Each row comes from the steps of one path. Every step used is in the known rows, and no mark comes twice. Write the path behind each row, first mark first.
Known rows
tafe/kupego/nuda: [-5.59 -2.33  3.39  1.12 -3.32  1.09  3.46 -2.58  4.54 -2.19 -4.86 -2.81
 -2.88 -1.14  1.04  0.63 -2.13  2.01 -1.52  1.06 -6.08 -0.16  0.08]
netus/nuda/tili: [-0.05 -5.31 -1.62  2.32 -3.74  1.93  1.68 -1.23  2.08  0.90 -5.31 -4.69
 -0.80 -5.27 -4.72 -1.75 -2.38 -1.93 -5.23  1.88 -2.10 -0.51  1.00]
zelo/nuda/netus: [-1.72 -1.79  0.76 -0.62 -2.07  0.14  1.18 -2.91  4.07  0.62 -3.45 -6.08
  0.50 -4.14 -3.12 -1.60 -3.17 -1.95 -5.09  1.60 -0.14 -0.07  1.45]
zelo/nuda/netus/tafe: [-0.64 -1.40 -0.50  0.59 -1.96 -0.33  0.38 -2.17  3.95  1.25 -2.99 -4.62
  2.03 -3.32 -3.06 -2.34 -3.29 -2.77 -6.10  1.31 -0.35  0.01  0.62]
tili/nuda/kupego: [-0.37 -4.27 -2.49  2.73 -2.53  3.18  1.65 -0.62  1.13 -0.92 -8.55 -5.24
  2.18 -3.09  1.38 -2.97 -2.67  4.53 -2.18  1.16 -2.09  0.28 -0.80]
kupego/nuda/tili/tafe/zelo: [-3.42 -4.75 -0.07  1.94 -2.28  2.26  3.38 -0.54  4.65 -0.13 -6.73 -2.77
 -4.61 -0.27  1.33  0.30 -4.19 -1.98 -1.89  1.22 -1.01 -0.67  0.29]
netus/tafe/zelo: [ 0.71  0.09 -3.99  1.41 -1.87 -0.64  3.26  0.71  2.78  1.19 -3.57 -0.81
  2.60 -1.06  0.38 -3.48 -1.20 -1.97 -3.35  1.58 -1.72 -0.92 -2.65]
tafe/zelo: [-1.45 -0.28 -1.68 -1.61 -1.95  0.05  6.24 -0.63  3.76  0.00 -4.63 -3.36
 -0.49 -3.08  0.36 -1.32 -0.61 -1.14 -1.01  2.67 -1.28 -1.53 -0.72]
tili/nuda/netus: [-0.14 -2.75 -1.92  1.49  0.07  2.37  1.36 -2.58  0.90  0.97 -6.50 -5.04
 -0.34 -4.34  0.04 -4.34 -2.33  3.06 -2.62  1.86 -1.34  0.21 -2.72]
tafe/kupego: [-4.47 -0.90  2.10  1.07 -3.52  1.01  3.51 -2.35  3.62 -1.40 -3.80 -3.59
 -0.83 -2.27  0.65 -0.37 -1.21  1.58 -1.89  1.68 -5.45 -0.19  0.33]
tili/tafe/kupego: [-5.33 -0.63 -1.12  2.89 -4.81  2.55  3.90 -0.95  3.44  0.92 -4.85 -3.03
 -3.18 -0.07  2.67 -1.69 -4.39 -1.59 -2.38  1.96 -3.98 -0.84  1.48]
nuda/kupego/tafe/zelo: [-1.75 -2.93 -0.29  0.21 -2.93  2.99  3.20  1.42  3.28 -3.04 -7.62 -4.70
  5.65 -2.46  2.54 -0.44 -0.17  1.83 -1.18  0.72 -4.15 -1.49  2.32]
netus/nuda/kupego/tafe/tili: [-0.63 -4.04 -2.66  2.16 -4.67  3.62  1.41  0.31  1.05 -0.98 -7.74 -5.48
  3.61 -4.41 -2.72 -2.39 -3.00  1.12 -4.99 -0.16 -5.47 -0.89  3.05]
darad/nuda: [ 0.87 -3.09  1.48  0.96 -2.55  0.29  1.13 -2.30  0.08 -1.08 -2.67 -3.23
 -0.95 -3.41 -0.86 -1.07  1.10  4.35 -2.93 -1.47  1.33 -0.24  0.60]
nuda/netus/tafe: [ 0.99 -1.56 -1.76  1.86  0.44  0.15 -0.19 -1.29  1.36  1.01 -3.40 -2.78
  1.62 -1.83 -0.32 -4.82 -1.74 -0.56 -4.78  1.18 -1.33 -0.73 -2.85]
tili/tafe/kupego/nuda/zelo: [-5.07 -1.72  0.06  2.42 -5.01  2.68  3.53 -1.65  3.63  0.11 -6.01 -2.28
 -4.58  0.93  3.14 -1.31 -5.38 -2.51 -3.15  2.41 -3.43 -0.29  1.97]
nuda/tili/tafe/kupego: [-3.57 -3.51 -0.58  3.61 -3.38  3.43  2.83 -0.63  4.06  1.01 -5.00 -3.60
 -2.34 -1.39  1.22  0.13 -3.66 -3.41 -2.91  2.16 -1.57 -0.57  1.67]
tili/nuda/netus/tafe: [ 0.92 -2.35 -3.15  2.59  0.15  1.89  0.53 -1.84  0.75  1.56 -6.08 -3.59
  1.07 -3.45  0.14 -5.15 -2.55  2.11 -3.67  1.64 -1.54  0.24 -3.67]
zelo/nuda/tili: [-1.86 -3.28  0.47  0.76 -3.57  1.08  1.61 -1.81  4.80  0.65 -3.85 -6.09
  0.68 -4.01 -3.36  0.62 -3.37 -2.82 -4.48  1.62  0.62  0.61  2.50]
netus/nuda/kupego/tafe: [-0.65 -4.81 -1.31  1.67 -4.72  2.78  1.43  0.16  1.67 -1.49 -7.23 -5.16
  3.37 -4.63 -2.59 -2.18 -1.62  1.09 -4.58  0.81 -5.27 -1.16  2.57]
kupego/tafe: [-2.38 -0.67  0.52 -0.08 -2.53  2.52  1.81 -0.60  1.68 -1.29 -4.81 -5.32
  3.33 -3.31  0.69 -1.76  0.07  3.41 -0.18  0.12 -4.72  0.30  0.17]
zelo/nuda: [-2.22 -1.55  0.24 -0.17 -4.12  0.06  1.95 -2.15  3.88  0.27 -3.58 -6.01
  0.66 -3.57 -3.03 -0.84 -3.21 -0.73 -3.96  1.28 -0.54  0.73  1.90]
zelo/nuda/netus/tafe/kupego: [-1.72 -1.10  0.41  0.56 -2.28 -0.11  0.82 -2.45  4.72  0.89 -2.87 -4.15
  1.81 -3.35 -2.72 -1.60 -3.09 -3.13 -6.21  1.64 -1.66 -0.13  1.03]
darad/nuda/kupego/tafe/netus: [ 0.27 -3.96  0.95  1.97 -3.70  2.46 -0.10  0.30 -0.25 -2.47 -4.63 -3.84
  3.42 -2.70  0.58 -0.02  1.77  4.22 -2.75 -1.82 -0.22 -1.23  2.78]
kupego/nuda/netus: [-2.26 -3.91  1.65  0.46 -0.33  0.77  1.23 -2.31  2.85 -1.11 -5.75 -3.78
 -3.40 -1.10  0.18 -1.97 -2.84  1.79 -2.41  0.51 -2.09 -0.31 -1.65]

Which path is each row?
[ 2.22  0.28 -6.64  3.91 -2.24  2.40  0.07 -0.38 -1.00  2.24 -6.13 -2.37
  3.46 -0.37  0.11 -5.62 -5.53  0.57 -5.50 -0.47 -1.57  1.72 -1.70] -> netus/tafe/tili/nuda/zelo
[-3.62 -1.02 -3.27  0.95 -4.66  1.92  5.48  0.47  5.02  1.36 -6.11 -3.51
 -1.34 -0.96  1.73 -1.17 -4.84 -4.95 -3.20  2.56 -0.77 -1.90  3.01] -> tili/tafe/zelo/nuda/kupego
[-2.87 -2.45 -0.30  0.84 -5.28  2.25  0.75  0.40  3.50 -1.06 -5.55 -6.58
  5.04 -2.83 -1.64  0.18 -2.60 -0.74 -3.85  0.71 -1.98 -0.31  3.98] -> zelo/nuda/kupego/tafe/netus
[ 0.63 -0.06 -5.51  1.91 -2.35  4.39  1.55 -2.23 -1.54  1.61 -8.21 -5.70
  0.58 -2.23 -0.06 -4.38 -6.83  2.58 -4.17 -0.23 -0.97  2.15  0.57] -> tafe/tili/nuda/zelo
[-1.73 -0.29 -0.70 -2.64 -1.51 -0.31  5.54 -1.79  5.64  0.69 -4.07 -4.16
  0.00 -4.53 -1.67 -0.55 -1.66 -4.27 -3.36  3.11 -0.23 -1.77  1.03] -> tafe/zelo/nuda/netus
[-0.99 -3.32 -2.21  1.46 -2.23  3.86  2.86  0.12  2.10 -1.25 -9.00 -4.97
  3.82 -3.96  2.10 -2.07 -1.46  3.83 -1.07  1.26 -3.59 -0.33  0.06] -> tili/nuda/kupego/tafe/zelo
[-0.18 -5.32 -2.00  2.26 -4.89  1.89  1.58 -0.31  1.51 -0.96 -6.93 -4.93
  1.64 -4.12 -3.05 -2.63 -2.45  0.46 -5.34  1.30 -3.62 -1.11  1.87] -> netus/nuda/kupego
[-2.30  0.90 -2.25  0.66 -2.27  4.26  1.65 -0.27  0.38 -0.22 -6.02 -6.00
  3.88 -2.82  0.44 -2.18 -2.73  3.71 -0.97 -1.79 -5.22  0.79  1.38] -> kupego/tafe/tili
[ 1.09 -0.41 -3.74  2.39  0.66  1.45 -0.20 -1.12  0.48  1.75 -4.20 -3.24
  2.13 -1.52 -0.48 -5.19 -3.62 -0.38 -5.43 -0.12 -1.63 -0.33 -2.00] -> nuda/netus/tafe/tili
[-1.61 -2.97 -4.81  3.56 -5.44  2.66  0.34  1.46 -1.07  2.59 -4.35 -5.24
 -0.08 -2.67 -4.42 -2.18 -2.34 -3.15 -4.07  2.67 -0.76 -1.27  0.14] -> tafe/netus/nuda/tili
[-1.91 -3.29  0.26  0.70 -4.68  0.97  1.45 -0.89  4.32 -1.26 -5.51 -6.18
  3.00 -2.91 -1.74 -0.22 -3.35 -0.32 -4.59  0.90 -0.85  0.08  3.46] -> zelo/nuda/kupego
[ 1.29 -4.90  1.55  1.87 -3.15  1.25  0.60 -1.15  0.51 -2.71 -4.58 -3.38
  1.41 -2.73  0.45 -0.40  0.97  4.66 -3.61 -1.77  0.97 -0.93  2.18] -> darad/nuda/kupego
[-1.22 -3.50  0.38  1.68 -0.21  0.38  0.41 -1.48  2.62 -0.56 -5.26 -2.31
 -1.83 -0.27  0.33 -2.79 -2.99  0.99 -3.48  0.18 -2.27 -0.36 -2.59] -> kupego/nuda/netus/tafe
[-5.26 -3.52  3.50  1.83 -2.93  1.73  3.17 -2.32  5.14 -1.97 -5.09 -2.82
 -2.89 -1.49  0.83  1.67 -2.14  0.53 -1.92  1.29 -5.26 -0.24  0.52] -> tafe/kupego/nuda/tili
[-0.13 -2.05 -2.26  2.67 -0.13  2.04  1.00 -2.23  1.47  1.24 -5.89 -3.09
  0.95 -3.46  0.48 -4.39 -2.43  1.86 -3.69  1.88 -2.94  0.08 -3.15] -> tili/nuda/netus/tafe/kupego
[-2.45 -5.46  1.42  1.83 -1.78  1.72  1.57 -1.30  3.53 -1.21 -6.15 -3.86
 -3.21 -1.03 -0.05  0.21 -3.07  0.94 -1.82  0.44 -1.28  0.32 -0.59] -> kupego/nuda/tili
[-3.52 -1.20 -5.99  4.23 -6.39  3.23  1.84  1.58 -0.21  3.45 -5.12 -4.25
 -2.69 -0.17 -0.68 -3.71 -5.11 -3.93 -3.70  2.44 -1.30 -1.56  1.08] -> tili/tafe/netus/nuda
[-1.63 -3.56  0.24  1.40 -3.30  3.37  1.16  1.07  2.06 -3.19 -7.43 -5.43
  5.66 -1.98  2.15 -1.13 -0.72  3.61 -1.59 -0.13 -4.20 -0.63  2.09] -> nuda/kupego/tafe
[-2.59 -1.29 -5.71  3.73 -6.80  3.31  1.50  0.93 -0.70  3.24 -5.50 -3.98
 -2.70  0.06 -0.54 -3.95 -5.53 -5.11 -4.63  3.27 -0.35 -1.11  1.60] -> tili/tafe/netus/nuda/zelo
[ 0.67 -4.41  2.11  1.37 -3.03  2.12  0.43 -0.68  0.67 -3.15 -4.90 -3.65
  3.23 -3.22  0.95  0.06  1.79  5.17 -2.80 -2.19 -0.64 -0.95  2.82] -> darad/nuda/kupego/tafe
[-2.03 -3.95 -1.92  3.57 -2.87  3.20  2.13 -0.06  2.92  1.46 -5.28 -4.21
 -2.02 -1.39  0.82 -0.98 -3.90 -3.04 -2.91  1.80  0.40 -0.36  1.07] -> nuda/tili/tafe
[-5.14 -2.51  3.73  0.86 -1.89  1.15  2.93 -3.04  4.63 -1.98 -4.82 -2.84
 -3.08 -1.52  0.92  0.12 -2.00  1.18 -2.29  1.32 -5.74 -0.59 -0.21] -> tafe/kupego/nuda/netus
[-0.93 -3.81 -1.81  2.30 -2.47  4.09  1.41 -0.23  1.22 -1.38 -8.89 -5.47
  3.87 -3.56  1.92 -2.58 -1.91  5.08 -1.38  0.69 -3.63  0.24 -0.17] -> tili/nuda/kupego/tafe
[ 2.88 -3.23  2.17  0.05 -3.40  0.40  0.43 -3.48 -0.79 -1.51 -3.48 -2.83
 -0.91 -2.89 -0.44 -1.52  0.36  1.92 -4.84  0.16  3.26  0.70  1.79] -> darad/nuda/zelo
[-1.42 -0.39 -1.32  3.27 -3.01  0.01  1.41 -0.62  2.72  0.27 -3.02 -0.96
  2.46 -0.52  0.68 -2.81 -1.61 -0.06 -3.94  0.93 -4.77  0.08 -1.96] -> netus/tafe/kupego
[-3.44 -0.23 -3.02  0.30 -3.39  1.54  5.38 -0.41  4.87  2.34 -5.04 -3.45
 -2.53 -1.64  1.01 -1.83 -4.70 -5.65 -3.44  3.01 -0.33 -1.95  2.18] -> tili/tafe/zelo/nuda/netus
[-0.82 -3.90  1.81 -0.09 -3.18  0.93  1.33 -2.73  1.71 -1.92 -6.72 -3.49
 -3.16 -0.08  0.63 -1.75 -3.79  0.66 -3.26  1.69 -0.51  1.37 -0.17] -> kupego/nuda/zelo
[ 0.93 -0.80 -2.24  0.70  0.81 -0.14  1.87 -0.97  2.50  1.19 -3.62 -2.00
  1.58 -2.28 -0.05 -4.26 -1.13 -2.38 -4.46  2.06 -1.25 -1.56 -2.71] -> nuda/netus/tafe/zelo
